Each row was made from one walk, in order. Every step used is in the known rows, and no mark comes twice. Write each row's walk.
Known rows
lese/kena/poporot/mikif: [ 40.4 -31.4  -5.1  -0.2   2.9 -20.3 -24.6   3.8 -21.1   4.9 -20.5 -38.8
 -11.8   0.3 -16.5  -8.9   3.3   8.9 -24.9]
lese/kena: [ 25.6  -8.3  -9.6  38.5   2.6 -26.3  14.5  16.4  -7.4   6.0  20.9   1.9
 -12.0 -29.1 -12.3 -26.8 -15.5  19.0   0.7]
poporot/mikif/gefo: [-21.8  10.7   3.2  -1.1  37.1  25.1 -42.0 -34.2  19.3  32.9  31.2 -10.1
  38.7  10.8  32.7  15.1 -28.6  12.4  -3.4]
mikif/lese: [-31.7  14.3 -42.2  14.5 -32.6   7.3   1.1  -0.2  -7.3 -19.7  16.6   3.9
 -18.1 -26.3  13.7 -41.7  14.2  28.9  -1.8]
lese/kena/gefo: [ 48.2  -0.6  39.5  19.0  -0.3 -49.3  19.0  15.4   2.7  -2.8  24.2  16.4
 -14.2 -15.1 -51.8  11.8 -29.6 -14.7  -4.5]
mikif/gefo/mifulaz: [-11.6   7.4   3.1  20.5  -1.2  14.7  20.5   3.7  31.3  20.4  -3.5  19.6
  37.1 -38.8   6.9  22.3 -18.9  -3.4  17.4]
mikif/gefo/mifulaz/poporot/kena/lese: [ -0.8 -11.6  58.0 -30.0 -15.5   4.9  42.5 -16.6  12.2   1.4  -8.7  28.2
   6.3 -17.8 -37.8  30.2  17.3 -42.7  42.8]
lese/kena/poporot: [ 29.1 -25.7  -6.9  28.4 -19.0 -21.1  29.4   9.9  -4.7  -1.8 -24.6  -9.7
 -15.8 -39.4 -24.8 -32.8  -0.8   7.8  -1.0]
mifulaz/gefo/mikif: [-15.1   6.3 -18.0  12.6  -0.1  31.7   2.5  19.1 -23.2  10.7  21.0  13.1
   2.4  35.5  53.3  -4.8   1.5  -3.6 -28.7]
mikif/poporot/kena: [ 12.7 -11.5  23.7  18.1   1.3  32.8   1.8  13.0   6.2  48.1  12.7  10.2
   8.5 -20.8   2.0  -3.3  17.1  12.1  62.5]
kena/gefo: [  6.7   9.8  20.9  21.2 -21.1  -8.6  28.2  -4.0   7.3   0.5  21.5   7.6
  -0.7 -10.7 -13.5  21.4 -16.5 -11.2  12.8]
gefo/mikif/poporot/kena/lese: [ 42.3   1.2  43.6 -19.5  13.2  30.8 -34.1  31.3 -10.7  37.1  16.3  22.4
 -14.5  -3.9  -9.3  21.0  38.2 -19.7  12.9]
kena/poporot/mikif/gefo: [-18.3  -4.1   7.9 -15.4  13.9  31.9 -28.2 -43.9  19.3  25.1 -19.4 -25.3
  37.1  -0.3  20.3  12.1 -15.5   5.3   0.1]
mifulaz/poporot/mikif/lese/kena: [ -5.5  -1.3  -7.5 -28.6   3.6 -27.3 -16.2 -11.0  -7.4 -34.2  14.1 -43.5
 -21.5  37.2  -8.5 -51.1   7.1  29.2 -43.6]
gefo/mikif/lese: [-18.4  32.3 -44.7  -5.2  -9.1  13.3 -28.0  11.1  -9.8 -14.8   6.9  -6.9
 -13.6  13.8  40.8 -36.8  15.5  35.6 -50.7]
gefo/kena: [-11.6  -7.1 -43.3  53.4  10.5  -2.5  27.7  23.9   2.8   8.1  -6.8  18.4
   9.4 -25.5  20.2  10.7  -5.0   8.1  39.4]
mikif/gefo: [-33.6  16.2   2.0  26.8  12.5  24.7   7.2 -28.3  30.8  22.9  23.6  14.4
  36.6 -28.4  27.2  -4.8 -35.8  16.2  21.5]
lese/kena/gefo/mikif: [ 56.6  17.3  35.2  -1.3  24.1 -43.2 -13.7  28.6  -0.3   3.4  13.0   4.5
 -10.7  18.9 -26.4  16.2 -29.1  -8.8 -54.1]
poporot/mikif/lese/kena/gefo: [ 48.1  11.4  24.6 -36.7   4.5 -50.3 -51.0   8.8 -14.2 -18.4  22.4  -3.4
 -26.1  27.3 -54.4   3.9 -11.2 -13.1 -45.6]
poporot/mikif/lese: [-19.0  17.5 -39.0 -13.8  -9.9  10.6 -48.7  -7.0 -20.2  -7.5  20.8 -23.6
 -11.3  13.8  21.4 -22.9  19.1  26.2 -20.7]

Which walk is each row?
[ 30.2  14.9  41.3 -23.6   5.3  -3.6 -10.4   6.9 -16.2  21.6   5.6  11.4
  -3.6  39.0  -7.3  40.0  -8.4  -4.6 -11.4] => poporot/kena/gefo/mikif
[ 23.4   1.9 -25.1 -13.2   7.1 -23.6 -57.6  10.8 -27.7 -10.8  21.8 -14.2
 -22.3  15.8 -15.0 -33.2   2.7  18.9 -39.8] => poporot/mikif/lese/kena
[  4.5  41.7   2.5 -23.9 -14.7 -10.8 -24.3  10.7  -2.4 -22.8   3.4  10.3
 -13.1  24.6   1.0  -2.1  -3.8   2.1 -57.3] => kena/gefo/mikif/lese
[ 10.9  -9.6 -19.4  32.8   0.3  -9.5  19.9  30.0  -6.8  -5.7   6.2  39.8
 -19.6 -46.8 -15.1  26.1  18.8 -32.5  38.2] => gefo/kena/lese
[-15.2   1.1 -36.6 -25.4 -31.7  13.8 -32.1 -11.2 -18.6 -15.9 -27.4 -34.8
 -16.2   7.6   9.1 -23.4  33.4  20.4 -26.5] => kena/poporot/mikif/lese
[ 24.5 -14.4  25.7 -13.8  35.2  -6.4 -37.5 -21.0  11.7  19.7 -18.5 -17.9
  26.1  -3.9 -15.9   1.0 -31.4  -3.9 -18.2] => lese/kena/poporot/mikif/gefo
[-50.7   9.2  19.5 -15.5  31.4  27.8  -2.4 -54.7  36.4   6.3  22.1 -37.7
  42.2  29.5  42.2  -4.5 -25.5  22.2   1.8] => mifulaz/poporot/mikif/gefo
[ 18.8 -12.9 -18.9   1.1 -34.7 -27.7   7.0  11.6 -14.8 -27.9 -32.3  -3.9
 -31.9 -36.8 -38.0 -60.0  14.0  15.8 -22.8] => mikif/lese/kena/poporot
[-16.1 -20.5 -37.0 -28.2 -15.6  18.1 -12.8  15.3 -31.3 -15.1 -52.6   9.2
 -11.8  31.1  11.9   4.3  30.5 -32.4  -4.0] => mifulaz/gefo/kena/poporot/mikif/lese
[-18.2 -12.3 -16.4  21.8 -35.7   4.3  75.8   9.7  14.3 -17.3 -11.5 -26.3
   1.4 -15.2  13.2  -8.8  18.2  14.3  11.4] => gefo/mifulaz/poporot
[-10.8 -10.4 -50.8 -15.0  -6.6   4.7 -25.4   7.9 -15.3 -19.4 -61.2 -12.3
  -7.9   7.8   6.0  -2.1  27.1   2.1  -3.1] => gefo/kena/poporot/mikif/lese
[-22.0   6.2  -8.6   9.3  60.3  18.8 -35.1 -10.3  26.2  34.2  -2.2  13.5
  48.0  11.1  28.2  41.2 -35.9  -5.9  20.9] => poporot/mikif/gefo/kena
[ -6.5  26.0  40.0 -61.2 -17.5  -8.4   9.2 -17.0  -4.2 -30.4 -11.4  -6.2
 -18.9  66.0  -8.5 -11.4  11.8   8.7 -28.9] => mifulaz/poporot/kena/gefo/mikif/lese
[-33.3  -3.8 -12.0   0.2   4.4  12.0  14.7 -28.3   2.9  -7.6  22.5 -56.8
   5.3  33.7  39.0 -13.6   5.6  29.0  -3.6] => mifulaz/poporot/mikif
[ -5.6  -6.0  54.8 -14.3 -22.6 -11.4  61.6 -27.9   4.7  -6.8   3.4  -5.2
  -6.3  26.8 -23.2  10.8  -4.5  -3.8  40.1] => mifulaz/poporot/kena/gefo
[-30.8   9.6 -10.6  40.2  35.7  10.1  13.7  -3.5  38.7  18.9  -7.4  42.8
  41.2 -28.8  20.7  20.1 -38.9   1.8  46.3] => mikif/gefo/kena
[ -7.4 -22.2 -37.4  40.3 -10.7   4.2  42.6  15.3   4.4  -3.3 -56.6   7.0
  -0.7 -35.5   6.1   3.6   8.6   1.3  34.3] => gefo/kena/poporot
[  0.7 -23.5  -9.6  26.5  -6.3   3.4  32.0  38.0 -26.9  -3.7  11.8  64.0
 -23.5 -20.2 -14.0  34.0  16.0 -69.6  38.3] => mifulaz/gefo/kena/lese
[-24.7  -1.7  24.9 -20.2  46.2   7.2  -4.6 -29.4  33.6  -5.0   2.2   6.8
  22.7  11.6   1.7  39.1  -9.1 -37.4  20.4] => mifulaz/poporot/mikif/gefo/kena/lese
[ 17.5 -29.0  29.8 -18.2 -43.0  -5.2  56.3  12.5 -21.5 -13.6  -8.3   7.0
 -27.5 -16.5 -36.3  18.2  47.2 -32.6  37.0] => gefo/mifulaz/poporot/kena/lese
